Known rows, with every step that occurs:
C-X: [-2.80 -0.71  2.06  2.55 -0.78  1.16  3.60  1.82 -4.00  0.84 -0.85  1.41
  0.82  1.63  0.44  0.82 -2.72 -0.11 -0.32  0.04  1.61  4.56  2.81 -0.06]
F-C-Y: [ 1.50 -1.27  1.68  2.67 -0.19  0.39  3.29 -1.68  1.30  3.24  2.56 -3.15
  1.83 -0.99  5.00  2.78  2.16 -0.87  4.08 -0.93 -3.16  1.93  3.26 -1.66]
G-F-C: [-0.75  0.16  0.52 -0.36  1.48  1.47  6.15  1.79  2.09  3.83  3.08 -2.53
  0.68 -0.45  3.50  0.25  2.63  0.52  2.05 -3.74 -1.38  1.74  1.13 -0.44]
F-C: [ 0.07  0.36  0.69  2.55 -0.55  2.10  5.64 -0.31  0.48  3.70  2.14 -2.68
  0.78 -0.64  2.78  3.29  0.66 -0.16  1.31 -2.87 -3.06  1.90  1.06 -0.84]
X-Z-Y-C-F: [ 3.63 -0.61  1.88 -2.76 -1.89 -2.22 -2.71 -5.24 -1.21  2.46 -0.36  2.31
 -0.30 -2.83 -3.38 -0.44  5.86  0.03 -3.34  1.42 -0.42 -1.79 -1.47  1.08]
Y-C-F-G-X-A: [ 0.78 -1.28 -3.06  0.78 -1.24  0.85 -0.63 -2.88  4.31 -2.59  1.73  1.69
 -1.01 -0.64 -2.55  0.69 -2.55 -4.61 -1.06  2.23 -3.52 -2.14  2.11  3.86]
G-Y-C-X-Z-F: [ 1.16  2.62  0.65 -2.01 -1.06 -4.93 -3.13 -2.04  1.43  2.15 -5.60  3.42
  1.71  2.68 -0.47 -5.41  1.83 -1.19 -2.90  2.27  3.18 -3.77  0.19  1.56]
X-Z-F-G-Y: [-1.75  2.41  0.66 -3.33  6.51 -2.66 -6.41  0.16  4.12 -1.41 -6.17  1.75
  1.37  3.94 -2.78  0.22 -0.37  0.07 -1.46  0.33  0.66 -4.13 -4.20  0.14]
C-X-Z: [-1.35  0.27  1.55  1.17 -1.93 -1.82  1.31  2.04 -2.02 -2.03 -3.49  1.16
  1.24  0.30 -1.56  0.91 -1.85 -0.52 -3.11 -1.56  0.69  3.49  0.31  0.15]
Y-C-W-G: [ 0.93 -0.73 -1.68  2.79 -1.48  1.56  0.68  3.63 -1.98 -0.46  3.92  0.05
 -0.40 -0.71  0.44 -0.44 -0.75  1.87  0.34  1.30  0.56 -0.62  0.76  1.63]
F-G-Y: [-2.18  0.31  2.65 -1.28  6.38  1.10 -2.29  1.94  0.39  2.08 -0.52  0.68
  2.51  2.33 -1.45  0.87 -1.49  2.17 -1.08 -0.75  0.97  0.68 -0.48  1.70]
Z-Y: [ 0.22 -1.48  4.39 -0.84  1.35 -0.08  0.25 -2.44 -4.07  3.37 -0.62  0.44
  1.42  0.53 -1.84  2.10  1.06  1.30 -2.03 -0.55  0.92  2.87 -2.00 -1.60]
Z-F-C-Y: [ 0.45 -0.02  0.13  2.02  1.15 -0.33  1.84 -3.57  3.18  2.45 -0.71 -1.83
  0.39  1.95  5.82  2.18  2.18 -2.56  6.37  1.65 -2.67 -1.43  1.96 -3.58]
C-Y: [ 0.14 -3.02  2.49  2.25  2.91 -0.25  0.77 -0.07 -0.53  2.11  1.40 -0.71
  2.76  0.47  3.17  2.35  0.73 -0.23  2.48  0.51 -0.72  3.23  3.27 -0.45]
H-C-F-G: [-2.89 -2.34 -1.64  0.32  5.02  4.81 -1.45 -1.42 -0.42  0.17  4.30 -0.42
 -3.67 -1.58  1.51  3.81 -1.60  0.59  3.67  0.91 -0.03  0.84  0.74 -0.63]
G-X-Z-Y-C-F: [ 4.25 -1.65 -0.15 -5.26 -2.48 -3.41 -2.71 -6.85 -0.49 -0.84 -1.45  0.45
 -2.08 -2.64 -4.31 -1.42  3.60 -2.35 -2.71  1.27 -2.59 -0.86 -1.01  0.33]
Z-Y-C-X-A: [ 3.04 -0.59  3.88  2.20 -7.07 -2.46  0.53 -3.61 -2.99  3.13 -1.54  3.57
  3.26 -0.30 -2.89 -2.27  0.27 -1.97 -6.07  1.83  2.99  0.46  0.09  1.63]
F-G-Y-C-X-A: [ 0.34  1.60  2.16  1.77 -2.10 -1.31 -2.22  0.48  1.65  1.69 -1.12  3.86
  4.26  1.34 -2.54 -3.55 -2.45 -0.99 -4.93  1.68  3.21 -1.72  1.56  5.24]
Z-F-G-Y-C: [-0.87  1.13  0.46 -1.95  5.91 -0.62 -3.66 -0.68  2.45  4.11 -1.24  2.40
  1.53  4.98 -0.05 -2.64  0.13 -0.59  0.53  3.30  2.28 -4.55 -0.43  2.77]
H-C-F-G-X: [-2.30 -3.15 -3.53 -2.29  4.42  3.62 -1.44 -3.28  0.50 -3.13  3.19 -2.44
 -5.33 -1.14  0.58  3.01 -3.98 -1.87  4.20  0.41 -2.43  1.91  1.13 -1.34]
W-G: [-1.81 -1.29  0.69  2.07  2.18  0.43  0.13  2.57 -2.25  0.74 -0.62  0.54
  0.08  1.65  0.85  3.62 -3.20  2.54  1.38 -0.14 -1.26  1.15  0.85 -0.37]
Y-C-X-A: [ 1.52 -0.12  1.11  5.20 -5.89 -0.99  3.10  0.08 -0.14  2.15  0.18  2.87
  3.38 -0.19  0.02 -1.47 -1.74 -2.72 -4.44  1.07  1.75  0.78  3.14  3.46]
F-C-W-G: [-0.29  1.19 -2.15  3.14 -2.89  3.08  2.93  2.54 -0.67 -2.03  2.37 -2.86
 -1.53 -1.62  1.82  2.87 -0.65  2.39  3.10 -1.40 -3.07 -0.36 -0.60 -2.45]
F-C-W-G-Y: [ 0.70  2.77 -0.58  0.82 -1.48  1.71 -0.24  1.20  0.70  0.18  0.65 -2.33
 -0.11 -2.07  1.41  0.12  1.37  4.36  1.92 -1.31 -2.07 -2.22 -1.16 -1.95]
Z-F-C-W: [-0.82  2.49 -2.69  2.71 -1.36  3.41  4.28 -0.47  2.18 -1.25  0.69 -2.13
 -1.56  0.46  2.42  1.72  1.82 -1.41  3.94  0.09 -1.82 -1.80 -1.85 -3.80]

Rows:
[ 3.29 -0.75 -4.03  3.09 -5.62 -0.68 -0.14  0.69  2.26 -5.00  1.32 -0.59
  0.16 -2.05 -1.64 -0.61 -3.85 -2.35 -2.25  0.77 -2.42 -2.04  0.27  1.67] => Y-C-W-G-X-A
[-0.61  1.58  0.44  2.65 -5.06 -0.03  6.07  1.21  2.96  0.79 -0.23  0.42
  2.09 -1.27  2.02 -1.12  0.16 -1.66 -1.05 -2.64 -0.32  0.93  1.67 -0.22] => G-F-C-X-A
[ 0.23 -2.59 -4.53  0.10 -0.13  2.03 -1.05  0.38 -1.57 -5.56  2.93 -4.57
 -4.49 -2.51  1.66  1.70 -5.22  0.31  2.97 -0.75 -1.41  1.94 -0.73 -3.50] => H-C-W-G-X
[-1.08 -1.20 -1.25 -2.89  3.19 -1.35 -1.60  1.71  1.74 -6.35 -2.40 -1.86
 -0.59  1.84 -4.29  2.88 -5.00 -2.75 -1.65 -2.73 -2.96  2.34 -1.94  0.98] => F-G-X-Z
[-2.20 -0.64 -1.57 -0.05  2.24  1.85  1.02  6.32 -0.90 -2.86  2.13  0.05
 -0.88 -0.40  0.51 -0.34 -0.43  3.41  2.18 -0.55  1.11  0.67 -0.71 -0.91] => C-W-G-F
[-0.19 -1.19 -0.01  1.00 -1.52 -1.03 -0.14 -0.29 -2.03 -1.08 -0.67 -1.20
 -0.79 -1.94  1.38  0.97 -2.33 -0.47 -1.98 -2.45  1.92  3.41 -0.13 -1.22] => H-C-X-Z
[-0.56  1.82 -5.58 -0.03 -2.13  1.24  1.32 -0.97  2.18 -5.95 -1.95 -3.41
 -4.66  1.39  1.46  1.41 -2.96 -1.88  6.22  0.98 -4.69 -2.96 -1.70 -4.93] => Z-F-C-W-G-X
[-4.07 -0.99  0.03  0.70  4.54  4.02  0.00  0.78 -0.29 -0.72  1.64  1.90
 -1.74  0.73 -1.12  3.92 -1.03  0.85  2.83  1.70 -1.40  0.83  1.26  1.06] => C-F-G
[-1.91 -1.01 -2.56 -3.26  2.90 -0.01 -2.42 -0.83  2.45 -6.77 -1.84 -0.24
 -3.14 -0.43 -4.19  2.95 -2.41 -2.36  0.47 -0.30 -4.41  0.54 -0.49  0.60] => C-F-G-X-Z
[ 1.61  1.74  3.34 -1.59 -6.19 -2.42  1.00 -3.59 -3.06 -0.08 -4.02 -0.72
  0.26 -1.00 -2.29  0.40  1.89 -0.33 -2.82 -2.23 -0.38  1.76 -2.73 -2.85] => F-C-X-Z-Y
[-1.27  0.69  2.36 -1.12  1.26  0.12 -1.15  1.76 -1.76  3.04  0.27  2.46
  2.00  3.00 -1.27 -4.22 -1.91  0.60 -1.55  1.74  4.06  0.56  2.64  4.39] => F-G-Y-C-X
[-0.73  0.21  2.20 -0.30  3.51 -1.27 -3.11  1.24 -1.16  3.15 -2.21  1.04
  1.84  1.23  0.75  0.65 -0.99  4.57  0.04 -0.10 -0.21 -1.10  0.54  0.12] => W-G-Y
[ 0.82  1.54  2.99 -4.61 -3.94 -3.14  1.56 -1.34 -1.64  0.23 -3.10 -0.53
  0.18 -0.93 -2.00 -2.50  3.74  0.08 -2.02 -3.12  1.17  1.50 -2.81 -2.41] => G-F-C-X-Z-Y
[-4.41  1.58 -0.43 -0.58  1.98 -1.38 -2.39  2.00  0.14 -5.46 -6.58  2.76
 -0.94  5.27 -2.68  1.27 -4.35 -2.42  0.28  1.86  1.68 -0.65 -2.34 -0.42] => C-X-Z-F-G
[ 0.67  0.53  2.85  0.07 -1.15 -1.18  0.96 -0.06 -2.22  5.70  0.15  2.20
  2.88  0.87  0.67 -4.91  0.67  0.88 -2.53  1.26  3.56  1.08  3.86  3.38] => G-Y-C-X
[ 4.11 -0.06  0.41 -1.49 -3.81 -2.66 -4.64 -0.02 -3.01 -2.35 -0.45  0.51
 -0.03 -2.08 -4.40 -0.90  2.31  1.82 -3.99  0.67  1.23 -2.23 -4.64  0.00] => X-Z-Y-C-W-G
[-3.35  1.64  1.33 -2.12  7.54  0.23 -3.92 -0.11  2.28  1.24 -3.70  2.08
  1.15  5.19 -0.60  0.35 -1.27  0.52  1.59  1.90  1.54 -2.71 -2.02 -0.17] => Z-F-G-Y
[-1.83  1.38 -0.92 -0.39  0.28 -2.27 -2.21  1.26  0.51 -2.89 -3.87  3.22
 -0.60  4.91 -2.22 -1.85 -2.66 -3.66 -0.78  3.02  2.80 -2.29 -0.82  2.35] => Y-C-X-Z-F-G
[ 1.58  0.04  0.94 -0.83  1.68  0.57 -0.84 -3.13  0.77  6.78  2.40  2.52
  1.05 -1.90  1.19 -2.83  5.19  2.00 -0.53  2.12 -0.04 -2.25  3.77  3.17] => G-Y-C-F
[-1.29 -0.09 -1.31  0.16 -0.36 -1.86 -1.73 -2.04 -0.08 -1.93 -3.97  0.14
 -2.34  0.96  2.19  0.15 -2.07 -2.29  0.45  0.26  2.32  0.17 -1.54 -3.15] => H-C-X-Z-F
[ 2.16  1.36  2.23 -1.34 -2.33 -4.13 -1.58  0.02 -0.48  2.80 -2.60  2.01
  3.09 -0.39 -1.34 -4.91  1.76  0.29 -5.24 -0.34  2.57 -0.20  1.55  3.62] => G-Y-C-X-Z
[ 0.75 -1.20 -3.36 -3.13  1.32 -0.83 -2.10 -1.35  2.62 -4.37  0.75  0.16
 -2.69 -0.55 -3.54  0.26 -1.15 -3.47 -0.23  0.93 -3.43 -1.19  0.87  3.37] => Y-C-F-G-X-Z
[-0.37  4.17 -2.19  0.11 -0.31  0.81 -1.97 -0.65  2.42 -0.37 -2.61 -0.97
 -1.39  0.69  2.11 -0.53  1.55  2.62  4.26  1.28 -1.56 -5.83 -2.28 -3.91] => Z-F-C-W-G-Y
[ 0.34 -0.90 -1.93 -0.12  0.56  1.18  1.10  5.70 -0.55 -0.28  4.77  0.32
 -0.52 -0.74  1.11 -3.17  1.11  2.31  1.27  0.31  2.00 -0.94  0.69  1.89] => Y-C-W-G-F
[-2.29  0.59  0.91 -0.18 -1.75  1.18  6.83  2.26 -0.68  2.10  1.11 -0.87
 -0.23  0.36  3.08 -1.84  0.80 -0.10  2.28 -2.47  0.57  2.99  2.63 -0.84] => G-F-C-X
[-0.62  1.01  0.28  0.22  1.54  1.14 -2.91  2.95 -1.15 -0.93 -0.43  0.16
  1.04 -0.88 -0.30 -0.26 -0.12  5.11  0.17  0.13  0.48 -0.99 -1.11 -0.71] => C-W-G-Y
[ 5.18 -0.98 -0.67 -4.29 -4.11 -2.80 -1.61 -3.03 -1.18 -4.16  0.22 -2.30
 -0.29 -2.65 -5.49 -2.51  2.03 -2.48 -4.98 -1.05 -0.39  0.81 -3.97 -0.04] => G-X-Z-Y-C-W
[-3.51  0.16 -1.71 -0.57  2.20 -0.68 -3.90 -0.47  0.25 -4.46 -3.73  0.48
 -2.90  2.95  0.05  1.06 -4.75 -2.58  1.17  0.90  2.97 -0.47 -2.89 -2.16] => H-C-X-Z-F-G
[ 0.24  0.06  4.35 -2.11 -3.04 -3.33 -1.37 -1.75 -4.74 -1.18 -5.18  1.90
  0.99  0.12 -4.33  0.16  0.26  0.32 -4.59 -0.63  2.17  3.03 -2.79 -1.65] => C-X-Z-Y
[-1.06  0.03 -0.42 -0.44  1.27  0.40  3.24  2.99  0.91  2.24  1.54 -1.87
 -0.81  0.37  3.44  0.93  0.23  2.47  3.88 -2.43 -2.21 -0.39  0.68 -1.17] => W-G-F-C
[ 0.59 -0.40 -1.16  0.11  1.63  1.60 -4.25  0.53 -0.86 -0.02  2.13 -2.16
 -1.04 -2.98  2.25 -0.29 -0.48  4.97  1.12 -0.66  1.64 -0.84 -1.48 -2.38] => H-C-W-G-Y
[ 1.36 -0.06  0.73  1.22 -3.54 -2.64  1.47  1.52 -1.79  0.69 -0.88  1.54
  1.60  0.10 -0.96 -1.96 -0.27 -1.47 -3.92 -0.40  1.70  1.73  1.98  3.14] => Y-C-X-Z
[ 1.55 -0.77 -1.09  2.92 -1.26  2.63  3.71  2.43 -1.20  1.03  5.24 -0.46
  0.94 -1.59  0.37 -0.82  1.70 -0.13 -1.42  0.15  1.16  1.48  1.17  2.24] => Y-C-W
[ 2.27  0.60  0.43  0.17 -0.07  1.21  0.35  1.00  0.21  3.35  3.71 -0.24
  2.72 -1.96 -0.05 -3.76  3.74  1.76 -2.56  0.06  2.11 -0.52  0.76  2.66] => G-Y-C-W
[ 0.28 -1.49  0.63 -0.25  1.76 -1.24  0.89  1.55  2.00  1.79  1.94 -2.14
  0.26  0.07  5.72  0.42  1.65  1.76  6.61 -0.76 -2.24 -0.31  2.88 -1.87] => W-G-F-C-Y
[ 4.68 -0.07  1.29 -1.50 -3.63 -1.74 -1.53 -1.14 -2.02 -0.98  1.01  0.00
  1.17 -2.84 -4.51 -1.52  4.59  0.12 -5.64 -0.69  1.65 -0.20 -4.26  0.65] => X-Z-Y-C-W
[-0.94 -2.60 -0.94  1.43  2.36  3.61  0.84 -3.39 -0.50  2.80  3.96 -0.79
 -2.72 -3.52  3.87  3.29  1.05  1.20  2.75  0.22 -0.76  1.46  2.06 -1.67] => H-C-F
[-0.05 -1.88 -1.66  2.65  0.79  4.11  1.98  0.85 -1.33 -0.68  5.42 -3.33
 -1.44 -3.53  2.54  1.89 -0.39  0.96  0.49 -1.84  1.48  3.25 -0.88 -2.18] => H-C-W
[-1.55 -1.15 -0.86  0.67  3.01  3.28  0.21  0.05 -0.27  1.98  4.21  2.29
 -1.41  0.43 -0.68  1.10  0.39 -0.35  1.72  2.75 -0.30 -0.70  2.74  3.72] => Y-C-F-G
[ 0.78 -1.43  1.34 -0.37  1.88 -0.09  3.66  0.48  2.96  3.55  3.56 -3.07
  1.61 -0.81  5.60 -0.16  4.11 -0.43  4.99 -2.03 -1.54  2.01  3.21 -1.26] => G-F-C-Y
[ 0.69  3.36 -3.28  1.33 -2.54  0.46  1.89 -0.33  4.25 -3.96 -1.94 -2.41
 -1.33 -0.82  0.50  1.77  2.81 -1.92  1.25 -1.30 -2.62 -2.92 -4.00 -3.50] => X-Z-F-C-W
